What can hang from each mark
k332: k21 k218
k218: k332 k693
k693: k165 k218
k605: k165
k21: k5 k332
k165: k605 k693
k5: k332 k810

Each row was made from one small tree. Brackets hold a mark, then the marks that hang from it, in the order of their numbers. Every link used is in the known rows. Write each row's tree.
Known rows
[k5 [k332 k21 [k218 k693]] k810]: [-2.55 -2.59 -2.69  4.92 -2.08 -3.83  5.62  0.35  8.03 -4.51 -3.11  1.18
 -1.86 -4.27 -2.41 -0.64  5.00]
[k218 [k332 k21] [k693 k165]]: [-1.93  0.34 -2.90 -1.48  0.60 -3.34  2.70  0.63  1.88 -3.32 -1.77  3.11
 -2.95 -1.10 -1.28  1.67  4.66]
[k5 [k332 k21 [k218 [k693 k165]]] k810]: [-3.85 -1.53 -1.84  2.75 -2.41 -3.64  5.22  1.02  7.55 -4.52 -3.65  0.93
 -2.01 -4.55 -2.86 -0.41  5.53]
[k332 [k21 k5] [k218 k693]]: [ 1.80 -1.65 -2.03  2.54  0.23 -2.19  6.47 -0.12  4.90 -4.43 -2.62  3.38
 -2.22 -2.61 -3.35  0.25  4.54]
[k21 [k332 k218]]: [-1.20 -2.32 -2.86  1.53 -1.93 -4.36  4.24 -0.19  2.21 -4.97 -0.05 -0.56
  1.81 -0.06 -0.17 -1.26  2.17]
[k165 k605 [k693 [k218 [k332 [k21 [k5 k810]]]]]]: [-0.67 -3.91 -2.84 -1.04  2.25 -3.31  5.26  0.42  0.87 -3.36 -1.33  1.80
 -0.47 -0.52 -0.42 -1.86  1.69]
[k218 [k332 k21]]: [-3.45 -0.18 -3.60  1.56  0.89 -3.02  2.77 -0.67  2.81 -3.75 -0.32  2.33
 -1.17  0.67  0.18  0.17  3.81]
[k693 [k165 k605] [k218 [k332 [k21 k5]]]]: [-3.22 -0.51 -1.97 -3.56  1.23 -2.33  2.59  1.20  0.60 -4.87 -1.57  0.30
 -1.32  0.74 -1.13 -1.27  2.28]
[k21 [k5 k810] [k332 k218]]: [-1.25 -4.44 -2.48  2.80 -3.22 -5.75  3.61  0.10  5.47 -5.12 -1.01  0.01
  2.33 -1.22 -3.41 -4.26  1.94]
[k605 [k165 k693]]: [ 0.23 -2.07 -0.95 -1.85  1.92 -2.84  5.14 -0.60 -1.94 -1.59  0.76  0.79
  0.65  0.17  1.18  1.73  2.39]
[k332 [k21 k5] k218]: [-1.01 -0.99 -1.84  2.85  0.09 -1.62  6.10 -0.56  5.11 -4.93 -1.84  2.56
 -0.82 -1.14 -2.42 -0.86  4.26]
[k605 [k165 [k693 [k218 [k332 [k21 k5]]]]]]: [ 0.46 -2.77 -2.87 -2.23  3.63 -2.24  4.57  0.78 -0.44 -3.54  1.08  1.68
 -0.37  0.75 -0.51  0.18  2.02]
[k21 [k5 k810] [k332 [k218 k693]]]: [ 1.30 -5.05 -2.62  2.50 -3.15 -6.24  4.06  0.52  5.26 -4.62 -1.71  0.74
  1.14 -2.57 -4.21 -3.19  2.15]
[k165 k605 [k693 [k218 k332]]]: [ 0.35 -3.05 -2.58 -2.97  2.94 -3.92  4.92 -0.30 -2.98 -3.06 -0.15  1.04
  0.26  0.52  2.10 -0.12  1.34]
[k332 [k21 [k5 k810]] [k218 k693]]: [ 0.89 -2.82 -2.33  3.80 -0.65 -3.15  6.53 -0.11  6.91 -4.13 -3.72  2.97
 -1.79 -3.40 -4.14 -1.00  4.39]
[k21 k5]: [-1.10 -1.71  0.04  0.68 -0.17 -3.90  2.52 -0.84  3.09 -3.42 -0.70  2.16
  0.27 -0.55 -2.43 -1.75  2.84]
[k21 [k5 k810] [k332 [k218 [k693 [k165 k605]]]]]: [ 0.43 -4.11 -1.93 -0.50 -4.09 -5.82  4.37  1.16  3.06 -4.36 -2.34 -0.59
  0.90 -2.41 -3.65 -2.80  1.89]
[k5 k332]: [-4.26 -1.05 -0.53  1.65 -1.32 -4.29  2.07 -0.35  3.85 -3.93 -0.15  0.43
 -0.14 -1.53 -0.33 -0.81  3.68]

Write each row's tree
[ 0.73 -3.01 -2.83 -2.97  3.51 -3.73  4.17  0.05 -2.50 -2.94  1.10  0.48
  0.59  1.05  1.18  0.78  1.62] => [k605 [k165 [k693 [k218 k332]]]]
[-3.43 -0.50 -1.82 -3.52  1.87 -4.03  1.09  0.51  0.55 -4.74 -1.30  0.46
 -0.34  0.66 -0.73 -0.94  2.61] => [k693 k165 [k218 k332]]
[-3.66 -0.26 -1.85 -2.64  2.01 -2.40  1.54  1.21  2.77 -5.32 -1.21  1.59
 -1.43  0.26 -2.44 -1.49  3.07] => [k693 k165 [k218 [k332 [k21 k5]]]]
[-0.67 -2.23 -3.10 -2.07  3.32 -2.19  5.71  0.17 -1.66 -3.26 -0.45  1.36
 -0.87  0.43  2.10  0.52  1.93] => [k165 k605 [k693 [k218 [k332 k21]]]]
[-0.35 -2.19 -3.35 -2.04  3.96 -1.97  4.92  0.51 -1.24 -3.15  0.80  0.80
 -0.54  1.05  1.18  1.48  2.09] => [k605 [k165 [k693 [k218 [k332 k21]]]]]
[-1.47 -1.53 -2.63 -1.48 -1.05 -4.33  3.13  0.95  2.62 -3.00 -2.64  2.23
 -2.38 -1.82 -2.80 -0.60  3.70] => [k218 [k332 [k21 [k5 k810]]] [k693 [k165 k605]]]
[ 0.40 -2.88 -0.54 -2.67  2.88 -2.49  5.87 -0.32 -2.27 -2.60 -1.10  0.33
  0.09 -0.28  1.74  0.24  1.18] => [k165 k605 [k693 k218]]
[-0.32 -0.81 -2.29 -3.48 -0.63 -5.40  2.67  0.09 -1.65 -2.65 -1.48  1.37
 -1.55 -0.72 -0.14  1.05  3.30] => [k218 k332 [k693 [k165 k605]]]
[-1.66 -2.14 -0.88  2.04 -1.94 -4.71  3.69 -0.33  5.01 -5.39 -0.43  1.73
  0.47 -2.26 -2.73 -2.43  3.94] => [k21 [k5 [k332 k218]]]
[-1.95 -2.19 -2.06  4.01 -0.81 -2.52  6.11 -0.48  7.20 -4.73 -3.06  2.08
 -0.52 -1.86 -3.22 -2.05  4.16] => [k332 [k21 [k5 k810]] k218]
[-2.98 -0.63  0.39 -4.02  1.04 -2.51  3.36  0.50 -0.80 -3.77 -2.39 -1.74
 -0.42  0.33  0.13 -0.42  1.48] => [k693 [k165 k605] k218]
[ 0.84 -0.85 -1.06 -1.03 -0.41 -3.95  5.46 -0.31  1.57 -3.77 -2.93  1.67
 -1.06 -2.36 -1.75  1.23  4.38] => [k332 [k218 [k693 k165]]]
[-2.91 -2.71 -3.08  1.58  1.69 -3.62  2.26  0.44  5.30 -4.93 -1.73  1.64
 -0.78 -0.01 -2.57 -2.94  2.38] => [k693 [k218 [k332 [k21 [k5 k810]]]]]
[ 0.11 -2.82 -2.63 -2.22  2.97 -2.47  5.25  0.34 -1.02 -3.60 -0.22  2.22
 -0.70  0.17  0.41 -0.67  1.78] => [k165 k605 [k693 [k218 [k332 [k21 k5]]]]]
[-0.32 -3.78 -3.06 -1.14  2.88 -3.06  4.53  0.79  1.31 -3.24  0.04  1.22
  0.00  0.14 -1.30 -0.87  1.92] => [k605 [k165 [k693 [k218 [k332 [k21 [k5 k810]]]]]]]
[ 0.04 -3.97 -1.92  0.29 -3.58 -5.96  3.56  1.14  4.74 -4.70 -2.17  0.56
  0.95 -2.75 -4.72 -2.96  2.68] => [k21 [k5 k810] [k332 [k218 [k693 k165]]]]
